In the rows, zero is written as 128.
Known rows, with every step that occurs:
dela -> bapire -> sigi -> nutus: [133  91  76  91 142 151 148 123 151 117 135  66  70 180 141 110 149 134
 132 139 132 116 136 139 182 155 145 161 137 106  28 169 111 121 119  84
  53 133 118 136 167 159 138 126 103 140  93 142 102 116 192  99 104 163
 130  98  86 139  94 158 141 118  92 130 159 166 125 193 109 116 164 163]
refak -> sigi -> gukur -> dela: [131  94  78 135 128  73 154 123 140 158  79 154  83 108 154  86 141 109
 124 104 105  94 141 100 133  91 106 126 136 122 118 122 122 137 102 186
  97 116 144 135 149 130 159 114 129 140 141 107 156 105 165 112 126  73
 154 111 127 119 112 111 129 134 141 120 105 113 131 147 124 160 114 134]
dela -> bapire -> sigi -> dafo: [128 106  88  95 150 149 142 102 132 140 156  81  91 170 127 150 186 142
 129 122 156  86 153 130 163 152 142 142 127 120  59 136 110 119 111 106
 107 133 143 122  95 176 145 124  86 128  97 142  97 120 237 131 113 151
 153  75  84  82 117 151 136 117 127 134 105 208 129 182 108 132 146 170]
bapire -> sigi: [116 121 134 101 159 150 157 106 128 124 137 120 110 134 128 145 162 137
 130 119 101 122 145 129 167 162 145 138 112 130  97 126 114 125 121 111
 113 132 122 121 159 150 142 154 126 124 115 139 162 164 171 111 121 143
 128 104 130 135  85 133 132 129 127 133 127 156 120 169 123 135 135 133]
nutus -> sigi -> sagarim: [115 132 117 100 179 126 125 132 144 152 108 116  95 153 131 142 146 136
 130 107 147  92 121  98 100 135 125 120 113 120  34  90  99 117 147  51
  83 126 130 140 133 165 135 116 129 139 125 122 162 174 143 156 128  88
 136 106 113 164  96 137 139 132  74 132 160 113 150 154 120 124 163 119]
bapire -> sigi -> gukur: [128  99 104 100 149 151 143 102 144 140 105 168  95 131 132 119 199 123
 134 100 112 138 146 116 158 137 131 124 136 117  80 121 106 118 107 114
 132 118 138 127 183 157 157 126 120 125 126 142 170 115 190  97 123 140
 146  84 128 134 110 112 137 134 107 139 121 163 117 170 117 136 151 146]
sagarim -> sigi -> bapire: [126  98  79  77 135  97 151 124 126 163 138  78 153 116 132 111 172 147
 127 106 152  89 125 147 104  73  71 146 113 163  95 144 142 132 128 115
 120 117 131 137 137 144 139 135 136 129 151 148 134 204 153 125 121  84
 151 124 123 105 105 140 143 118  49 111 155  73 100 126 130 123 144 137]
refak -> sigi -> gukur: [140  97  85 116 136 113 126 127 147 149 101 185 104 135 140  57 144 158
 115 111 135 125 126 107 140 120  83 132 127 143  65 111 110 117 123 155
 122 127 134 134 132 144 148 115 151 139 156 110 152 155 155  70 131  85
 153 116 130 135 113 136 133 126 135 129 149 100 134 151 124 147 130 150]
dela -> sagarim -> sigi: [124 114 142  81 105  86 160 145 128 138 139 120 157 170 108 117 120 112
 114 137 112  78 119 155 125 160 106 156 121 158  78 144 154 132 169 113
 132 114 123 143 139 139 127 133 151 118 140 149 119 140 101 154 125 105
 149 152 143 111 109 146 136 131  74 122 184 117 129 133 124 104 136 122]
nutus -> dela: [122 121 155 153  55 117 150 111 126 134 110 171 107 158 108 166  97 151
 144 130 110 113 127 141 139 103 116 120 115 137 170 107 130 129 142  98
 109 125 130 131 165 124 136 155 134 143 108 135 160 132  78 173 125 157
 126 109 103 124  64 108 123 131 120 125 109 152 147 111 120 118 132 137]
sagarim -> sigi: [126 119 107  93 138 109 136 137 122 143 123 123 155 143 124 117 156 127
 124 119 117  94 134 145 111 125  98 142 110 147 100 129 135 135 145 133
 114 120 128 132 144 129 126 142 155 114 161 148 146 203 141 147 129 101
 149 142 127 139 108 147 135 128  79 122 153  97 120 138 119 118 122 143]
gukur -> dela -> bapire -> sigi: [119 118 113  76 128 126 183 102 127 137 148  70  66 154 152 185 173 109
 130 136  98  73 145 152 151 147 149 151 127  98 152 154 127 136 107 164
  68 122 146 128 135 129 145 147  94 131  81 149 121  59 189 149 109 137
 134  87 103 102  69 121 130 111 136 118 104 201 148 189 107 140 124 125]
sagarim -> sigi -> nutus -> dela: [133  86  96 151  60  81 149 134 137 148  77 147 108 151 122 109 103 150
 153 114 116  87 139 141 141  90  95 134 120 142  78 120 145 141 157  78
  59 128 118 140 231 139 135 146 150 137 141 141 150 217 102 202 113 127
 141 134  81 151  46 132 141 153  51 121 147 102 107 131 111 103 154 158]
sagarim -> sigi -> gukur -> dela: [130 100  88 112 116  71 143 124 132 177  84 135 121 117 143 105 194  90
 142  94 110  87 145 130  93  84  96 120 144 119 134 133 142 145 109 188
 106 102 155 137 168 116 144 110 136 119 162 137 163 129 174 151 124  82
 154 119 127 116 115 103 137 146  81 118 114 117 109 141 114 138 120 125]
vokes -> dela -> bapire: [125 151  85  84  72 101 103 123 126 141 163 122  90 129 140 139 170 152
 132 144 132 101 114 135 149 125 132 149 145 120 166 179 148 141 126  99
  91 109 148 145 110 111 129 129 121 136 103 142  99  61 143 119 113 172
 134  93 129 110 117 146 132  94 109 111 136 169 159 113 110 130 117 122]
bapire -> sigi -> sagarim: [113 132 141  89 203 160 137 117 144 142  96  81  84 113 129 126 144 114
 118 109 118 109 146 116 158 139 149 115 126 132  23 117 111 125 133  61
  92 126 129 133 166 168 149 137 116 136  98 152 177 200 166 162 124 106
 138  97 129 151 140 137 130 149  81 131 112 140 137 174 123 124 142 122]
vonoz -> sigi: [120 162  95 120 128 107 143 132 131 129 143 132 132 114 136  99 144 153
 119 119 135  91 141 119 137 159  85 141 104 114 169 112 121 118 129 130
  89 131 128 128 119 125 137 137 151 139 151 122 148 177  91 103 124 127
 149 152 125 159 126 147 132 132 119 129 163 122 129 127 119 121 123 129]
nutus -> dela -> bapire -> sigi: [117 114 136  92  80 152 173  91 128 129 160 158  64 211 124 196 147 167
 135 139 116  85 130 166 176 146 123 157 105 129 130 130 110 119 135  92
  72 129 131 137 154 150 146 178 105 142  85 161 149 102 131 161 109 187
 135  69  85 109   9 126 132 108 102 124 119 217 161 171 106 122 141 146]
refak -> sigi: [125 124 105 119 146 120 151 133 129 130 131 138 117 145 133  91  97 157
 111 128 124  98 123 123 147 140 101 151 109 150 101 119 116 126 137 139
 104 139 116 126 110 143 134 141 150 140 136 117 135 187 140  96 130  88
 142 136 127 147 104 155 127 123 149 122 152  98 135 149 132 146 116 146]
gukur -> dela: [122 127 120 148 117  95 152 124 123 141 109 103 107 101 140 162 130  94
 145 116 102 102 144 127 116 105 138 112 140 109 193 134 140 149 108 174
 101 118 145 126 140 110 136 123 110 131 109 123 140  88 135 156 121 116
 126 122 123 101 115 103 126 140 158 118  90 137 126 132 129 143 113 106]
vonoz -> sigi -> nutus: [134 134  66 137 118  92 143 148 151 123 109  91 113 113 140  63 111 150
 134 116 140  93 144 106 159 146  95 137 122 110 104 127 122 123 132  85
  61 139 114 137 177 132 132 109 144 155 141 113 134 188  97 100 117 133
 144 159  99 169 137 163 143 153 101 126 175  97  99 143 120 110 144 142]
nutus -> dela -> sagarim: [121 118 173 133  25  97 170 121 132 127 133 167 109 198 106 179  66 133
 134 148 108  96 115 152 153 134 132 129 122 148 151 125 147 130 159  78
 120 123 129 144 177 139 135 143 128 141  99 139 137 104  44 186 116 148
 127 112 110 106  63 110 119 132 117 123 132 179 150 111 118 105 142 114]
vokes -> dela -> sagarim: [121 134 141  97  45  70 125 132 134 133 141 134 123 128 109 132 110 115
 137 148 109 106 117 128 167 137 161 140 143 136 138 163 165 144 149  75
 120 110 136 146 149 128 140 116 127 131  97 135 116  67  94 131 117 149
 130 119 149 101 138 129 123 126 117 117 144 155 134  88 123 116 123  88]

Rows:
[142  96  95 143  48 106 144 127 148 125 119 127  67 190 137 142  89 163
 145 149 151 108 120 144 157 102 118 144 141 116  94 150 130 125 137  73
  48 132 131 143 176 136 132 131 113 155  91 135 106  94  99 154 107 180
 126  98  62 132  56 130 135 125  92 119 149 157 144 140 107 102 163 162]  sigi -> nutus -> dela -> bapire
[134  96  83  70 142 157 140  98 147 140 146 145  74 180 144 122 208 134
 121 116 148 134 128 150 160 156 118 154 139 111  61 153 100 110 106 130
 112 120 149 134 144 151 151 121 104 126 119 147 145  66 205  84 117 151
 150  63 114 118  77 134 141 109  93 132 121 203 134 187 101 128 153 164]  dela -> bapire -> sigi -> gukur
[130  88 107 116  91  57 171 131 147 153 106 163  81 155 135  95 109  92
 117 124 105  82 129 112 148 127 112 129 151 137 117 133 138 136 128 174
 113 115 143 144 135 143 154 102 128 145 122 109 134  62 123 106 119  74
 156 117 133  91 124 110 128 144 149 118 124 138 132 145 124 142 121 105]  refak -> sigi -> gukur -> dela -> sagarim
[111 131 110  70 176 132 154 108 139 155 110  46  40 131 154 174 171  78
 118 121 116  61 148 130 151 126 156 136 144 104  81 147 116 134 112 116
  45 109 157 144 134 147 147 133  84 140  68 157 150 113 185 178 108 109
 141  74 108 123 100 129 129 133  81 116 102 187 159 197  97 139 135 101]  gukur -> dela -> bapire -> sigi -> sagarim
[121 100  73 131  97  87 153 114 145 161 102 167  81 144 139 160 189 112
 162  89 114  99 133 105  84  98 118 120 124  96 151 105 116 133 113 157
 102 113 149 133 168 134 149 105 113 132 144 103 167  58 173 126 125  99
 143  86 101 128  59  88 139 129 124 133 137 146 126 155 120 144 147 130]  nutus -> sigi -> gukur -> dela
[120 104 166 105  40  68 178 127 126 141 130 164 135 205  98 153  95 126
 126 137  99  59 118 167 146 135  93 152 108 161 121 123 158 135 179  94
 109 115 125 149 184 152 142 162 154 132 125 159 144 155  47 203 118 128
 147 128 115 106  43 129 126 133  56 119 161 144 140 114 112  98 129 121]  nutus -> dela -> sagarim -> sigi
[138  86  82 115  67  88 140 130 138 145 118 136  93 200 135 122 125 157
 141 141 141  66 119 161 142  99  83 159 125 129  65 151 136 130 154  82
  40 126 129 149 198 138 131 141 141 143 124 155 107 169 124 192 103 142
 142 113  65 128  32 152 142 130  38 116 171 135 130 152 100  96 160 164]  sagarim -> sigi -> nutus -> dela -> bapire
[139  95 109  82  91  85 139 135 146 154 128 160 140 174 120  85 161 105
 116 121 132  99 118 134 118 141  92 144 140 147  64 142 144 127 150 129
 143 108 139 147 161 142 144 104 151 116 157 148 139 104 117 138 126 102
 163 126 144 114 123 129 142 141  50 128 170 130 109 131 112 105 143 130]  dela -> sagarim -> sigi -> gukur
[124 107  88 115 157 152 152 106 129 140 111 103 109 127 108 144 150 119
 145 101 133  96 168 103 175 136 146 120 124 134  53 105 116 130 110  93
 126 131 133 113 138 178 150 124 101 123 110 133 146 161 197 136 119 135
 146  91 104  99 140 142 132 147 137 142  95 186 108 160 126 142 146 155]  bapire -> sigi -> dafo
[118 101  72  89 111 114 162 113 139 153 145 107 118 152 134 160 155 169
 148 101 158  98 115 122 104  97 103 155 103 130 112 114 108 116 129  83
 110 125 128 135 130 153 141 134 115 145 136 112 136 129 160  99 121 102
 134  95  96 112  51 130 143 100  99 123 170  96 118 137 138 123 166 134]  nutus -> sigi -> bapire
[137  97  81 100 126 101 126 126 140 162 109 166 137 132 136  81 196 120
 127  96 133 112 130 125 109 109  84 132 123 136  62 127 127 132 128 146
 131 115 140 135 159 130 137 115 153 114 177 146 158 164 152 138 133 100
 156 128 133 138 122 128 145 136  56 129 148 110 110 141 110 118 138 154]  sagarim -> sigi -> gukur
[119  94 108 121  54  67 175 118 149 155 122 161  89 185 124 172 152  92
 147 106 105  85 117 109 104 136 129 134 140 102 119 119 130 131 135 133
 113 108 151 149 165 143 149  95 114 130 126 111 143  31 140 127 121 100
 147  90 113 114  66  88 136 126 119 132 153 177 124 142 119 129 151 101]  nutus -> sigi -> gukur -> dela -> sagarim
[121  88 100  76  76  45 199 128 129 163 140  53 138 127 127 148 135  84
 130 122 115  53 128 146 116  82 101 147 132 156 128 163 167 146 131 127
 109 104 143 146 149 143 145 126 108 138 111 150 124 110 111 161 107  76
 149 126 123  58 112 113 136 138  78 100 140  97 110 113 129 115 137  92]  gukur -> dela -> sagarim -> sigi -> bapire
[137  84 101 100  98  70 158 158 149 130 113  95 138 171 117  85 102 108
 131 135 121  88 129 130 148 136 114 153 145 140   9 161 153 135 173  75
  93 126 114 148 189 158 130 112 149 127 134 138 107 151 119 141 114 103
 147 156 114 120 129 154 143 157  55 124 203  96 104 142 119  92 155 126]  dela -> sagarim -> sigi -> nutus
[133  88 101 169  71  91 164 139 149 130  72 153  72 160 111  86  57 175
 141 133 116  86 134 115 180  91  94 137 118 143  72 108 128 130 142  82
  45 141 110 135 199 153 139 144 148 163 123 116 136 210  83 154 117 117
 129 127  81 148  56 147 128 142 120 119 168  95 129 143 126 129 139 159]  refak -> sigi -> nutus -> dela
[117 108 129  91  84  51 189 140 125 148 124  83 132 155 119 154 125  65
 124 132  87  51 135 157 125 135 122 146 138 135 137 154 169 154 149 154
 110 104 137 143 151 131 137 133 139 118 123 146 120 111 108 201 119  90
 148 143 133  92 113 121 128 142  94 111 143 131 125 135 119 114 114  98]  gukur -> dela -> sagarim -> sigi
[138 108  80 120  94  96 133 112 136 155 131 120  74 144 161 133 184 103
 132 120 141 108 126 140 104  99 120 122 160  93 157 160 129 129  94 193
  97 108 170 141 124 111 139  93  95 139 112 130 112   4 176 120 117 135
 144  90 111 107 109 100 134 121 118 119 102 181 154 150 102 137 133 127]  sigi -> gukur -> dela -> bapire
[128  95 112 103  61 140 154  82 143 146 135 183  45 204 140 161 185 158
 134 118 126 110 128 151 176 125 104 149 131 118 112 130 103 112 116 107
  92 120 146 136 181 152 161 152 111 139 100 157 162  76 151 131 113 183
 145  52  81 121  14 117 134 109  82 129 110 226 153 173  96 124 155 162]  nutus -> dela -> bapire -> sigi -> gukur
[136  82 134 155  26  80 166 136 154 120 100 138  88 184 102 132  40 119
 151 147 109 107 122 127 174 120 141 127 147 133  85 137 151 135 161  45
  87 130 123 148 202 151 138 120 118 152  87 129 114  99  31 186 108 158
 122 124  92 119  76 124 125 155  97 121 159 142 117 111 121  92 165 114]  sigi -> nutus -> dela -> sagarim
[124  78 148 131  56 104 197 115 155 121 101 128  65 193 105 151  68 125
 153 138  90  91 138 133 224 146 147 140 130 128  47 128 141 129 155  24
  63 132 112 141 242 180 157 148 106 147  74 146 148 125  84 165 102 171
 128  94  82 118  33 120 132 155  93 129 164 170 115 155 119  98 171 127]  bapire -> sigi -> nutus -> dela -> sagarim
[133 128  65 133  34  95 159 126 150 126 136 124  64 185 139 103 106 201
 134 144 152  67 129 141 168 133  74 148 119  98 147 131 119 117 142  76
  19 136 127 144 173 127 132 136 133 169 116 129 126 156  57 156 104 176
 147 116  54 157  51 160 139 126  81 118 177 155 136 145 101 102 156 154]  vonoz -> sigi -> nutus -> dela -> bapire
[114 153 108  34 144 130 112 109 140 161 128  73  45 120 139 140 186 118
 121 129 127  74 134 124 188 131 161 138 138 122  55 168 126 129 124  33
  53 112 149 150 145 154 153 135 106 142  68 164 146 125 188 153 103 148
 142  66 130 120 111 155 133 117  60 113 124 169 160 157 103 128 135 113]  vokes -> dela -> bapire -> sigi -> sagarim
[124  93  92 118  90  43 177 141 129 164 114  80 155 140 112 146 124  63
 140 115 113  38 154 123 119 116 127 117 138 140  89 128 166 155 138 145
 118 111 146 133 141 162 142 102 112 113 121 132 119 126 155 213 117  81
 159 130 109  59 156 120 132 167 109 122 121 156 104 130 119 121 127 122]  gukur -> dela -> sagarim -> sigi -> dafo
[122  87 129 100  90  96 185 104 144 146 105 145  82 145 131 151 165  61
 138 114  80  96 148 126 169 140 148 129 155 109 101 141 138 134 114 141
 109 105 150 138 192 153 165 112 103 128  96 140 161  29 150 118 110 128
 143  80 138  96 104  85 132 144 127 131 103 201 110 163 112 125 145 106]  bapire -> sigi -> gukur -> dela -> sagarim
[121 136 118  59 192 163 133 115 144 146 137  64  53 159 146 132 177 121
 103 130 141  95 130 130 162 166 143 149 122 123  20 146 101 117 133  68
  66 128 141 142 123 159 143 138  99 140  80 166 148 147 181 153 114 128
 142  87 119 131 113 157 139 127  61 124 129 175 166 195 102 123 149 118]  dela -> bapire -> sigi -> sagarim
[131  92 125 129  65  67 157 130 144 145 108 136  98 140 128 142 142  62
 137 121 107 108 128 119 127 119 134 121 168 109 141 150 149 139 115 150
 135 105 159 143 159 127 151  92 106 129 110 123 129   4 112 150 117 113
 141 105 132  75 143  86 129 147 129 122  99 162 126 121 121 127 136 101]  sigi -> gukur -> dela -> sagarim
[127  93  72 104 123 112 175 113 147 126 129  56  46 141 156 153 148 111
 146 130 108  87 151 131 176 133 150 146 151  86  86 166 132 137 101 122
  36 125 139 130 187 146 148 125  89 147  71 144 111  77 209 138  98 147
 133  94  79 110  83 130 137 134 117 117 130 184 123 197 113 126 144 136]  gukur -> dela -> bapire -> sigi -> nutus
[133  83 133 108  15  68 161 118 139 157 109 217 120 200 109 128 132 121
 130 122 115  87 116 147 134 115  86 138 126 149  92 126 149 130 167  98
 121 105 144 151 199 146 149 131 155 126 146 154 161 125  68 181 118 127
 156 105 119 112  67 108 135 141  35 125 149 154 125 120 109  98 153 130]  nutus -> dela -> sagarim -> sigi -> gukur
[134  96  63  85 116  76 140 118 138 170 128 123  95 147 154 121 220  96
 123 115 132  79 127 152  95 100  86 140 144 113 131 159 135 138 107 199
  86 100 162 143 144 117 139 109 132 123 145 148 122  68 192 157 118  99
 160 100 110 109  89 122 141 124  73 115 121 153 127 164  97 129 130 141]  sagarim -> sigi -> gukur -> dela -> bapire
[114 125 150  86 134 155 154  95 140 153 119 114  39 186 137 171 146 143
 120 130 135  72 127 149 171 135 130 135 113 136  61 120 104 121 139  39
  48 125 145 143 174 162 151 160 104 151  72 172 172 171 128 203 110 149
 144  69  91 127  41 134 132 126  55 119 118 196 175 183  96 117 160 125]  nutus -> dela -> bapire -> sigi -> sagarim
